Every row comes from one small tree of marks. The marks that hang from a mark follow it in brackets, in alphabetical order. Every link used is in the known rows. Which tree was each row made from?
In the rows, 128 means zero.
Known rows
ruro{kopab}: [115 127  96  67 104 118 149  55  69 122  80 118 115 132 142 140  98 181
 148 130]
tidivug{nela{bebu ruro{kopab{sakon tizus}}}}: [128 102 137 163 145  78 131 176 165  97 141  87 142 155 128 126 113 143
 123 132]
ruro{kopab nela{bebu gobadi tidivug}}: [153 113 147 106 187 127 120 134 139 140 136 136 145  64  97 113 113 130
 103 142]
tidivug{nela{bebu gobadi ruro{kopab}}}: [134 114 108 154 150 127 126 220 163 195 144  84 119 140 105 110  96 159
  89 126]
nela{bebu gobadi ruro}: [151 141 112 175 120 145 118 159 140 170 109 149 123 147 109 127 139 130
  86 122]
sakon{kopab}: [ 85 151  94 106  69  78 142  53  66 106  84 155 132 121 117 167 133  98
 171 103]
bebu{nela{gobadi ruro{kopab} tidivug}}: [110 134 187 153 118 180 145 176 143 170 175 119 133 159 136 102 105 162
 100 129]
ruro{nela{bebu gobadi tidivug}}: [162 120 143 121 163 139 104 134 153 125 135 159 154  69  96 124 146  62
  94 139]
bebu{nela}: [128 144 128  88  84 156 112  79 106  97 120 135 147 171 127 139 170 115
 132 127]
sakon{kopab{tizus}}: [ 96 139  97 112  75  46 146  76 111  72  84 159 139 142 134 169 146  98
 196  90]
ruro{kopab nela{gobadi}}: [129 126  80  94 160 113 113 107 111 165 137 121  90  93 146 115 118 169
 155 133]
kopab{sakon tizus}: [119 135 110 115 117  89 125  53  96  70  97 126 141 142 167 148 163 126
 167 116]
ruro{kopab{tizus} nela{gobadi tidivug}}: [138 107 129  98 165 107 131 145 161 112 150 126 123  87 158 116 114 137
 170 129]
belun{riguze}: [146 137  91  74  86 122 127  91  57 121  41 166 110 112 132 150 186 116
 185 132]
tidivug{nela{gobadi}}: [123 132  69 100 138 131 115 155 120 173 135  88 130 130 133 134 151  97
 126 114]
belun{nela}: [114 150  82  98  84 151 139  53 101  48 119 119 117 137 126 146 117  79
 128 131]
tizus{kopab}: [103 132  87 127 111 132 110  37 105 101  88 131 129 153 126 194 143 111
 152 119]
bebu{nela{gobadi ruro{kopab{sakon}} tidivug}}: [ 92 147 204 182 149 162 140 146 109 165 195 101 140 139 141 101 124 160
 101 130]
nela{bebu gobadi ruro tidivug}: [146 130 167 168 126 163 136 171 149 150 117 160 149 126 102 131 122  96
  73 129]
bebu{nela{gobadi ruro{kopab}}}: [116 146 136 156 121 165 125 169 128 190 168 111 104 181 138 104 129 193
 120 121]
ruro{kopab{sakon tizus} nela{gobadi tidivug}}: [116 122 149 125 191  91 129 118 132 112 170 114 132  72 166 112 127 140
 162 129]
ruro{nela}: [144 117  96  71  97 128 101  60 108  88 117 164 116 110 140 143 138  83
 162 139]

Write each row's tree
[145 130  85 122 159 119 105 168 147 161 123  92 154 123  95 126 161  92
  91 117] -> tidivug{nela{bebu gobadi}}
[ 88 138 173 169 150 141 164 124  86 169 154 111 118 109 153 118  84 169
 108 136] -> nela{gobadi ruro{kopab{sakon}} tidivug}
[126 118 149 130  83 131 137 151 160  97 142 126 125 209 156 118 128 179
 156 122] -> bebu{nela{ruro{kopab{tizus}}}}
[135 120 170 161 146 155 156 170 141 170 120 132 136 117 107 114  84 157
  73 135] -> nela{bebu gobadi ruro{kopab} tidivug}
[103 123 137 156 110  96 150  96 110  99 119 118 108 158 179 134  94 189
 165 129] -> nela{ruro{kopab{sakon tizus}}}
[124 134 133 162 127 131 128 197 175 153 161 107 113 199 156 105 137 196
 143 106] -> bebu{nela{gobadi ruro{kopab{tizus}}}}
[145 102 108 166 159  99 127 248 206 159 143  86 126 160 126 114 116 155
 114 112] -> tidivug{nela{bebu gobadi ruro{kopab{tizus}}}}
[145 124 109 161 129 137 112 216 170 176 142 112 131 150  98 119 137  90
  86 124] -> tidivug{nela{bebu gobadi ruro}}
[120 141 186 161  99 192 130 176 150 155 172 145 148 168 132 119 145  89
  98 124] -> bebu{nela{gobadi ruro tidivug}}
[137 125 131  98 139 144 115 112 127 126 147 154 132  78 138 129 138  69
 134 136] -> ruro{nela{gobadi tidivug}}
[119 129 204 130  57 192 138 127 137  93 150 163 155 178 128 136 128  71
 115 137] -> bebu{nela{ruro tidivug}}
[159 151  91 115 103 134 119 101 113  56  65 141 126 112  77 146 175  71
 130 138] -> belun{nela{bebu} riguze}
[139 129 116 166 142 135 135 163 133 185 109 123 107 141 108 115 102 189
  85 127] -> nela{bebu gobadi ruro{kopab}}
[149 109 122 122 173  60 105  82 138  63 119 125 135  99 129 127 139 154
 151 138] -> ruro{kopab{sakon tizus} nela{bebu}}
[154  93 163  79 147 124 129  88 129  78 114 149 150  74 100 129  98 113
 114 154] -> ruro{kopab nela{bebu tidivug}}
[108 113 166  91 149 116 136  43  78  81 142 131 135  63 148 129  95 125
 152 158] -> ruro{kopab{sakon} nela{tidivug}}
[165 129  91 120 160 115  85 127 143 142 124 152 126  93 101 126 166  97
 113 133] -> ruro{nela{bebu gobadi}}
[117 145 141 159 120 161 168 181 118 138 131 123  83 100 129 109 103 121
 139 140] -> belun{nela{gobadi ruro{kopab} tidivug} riguze}
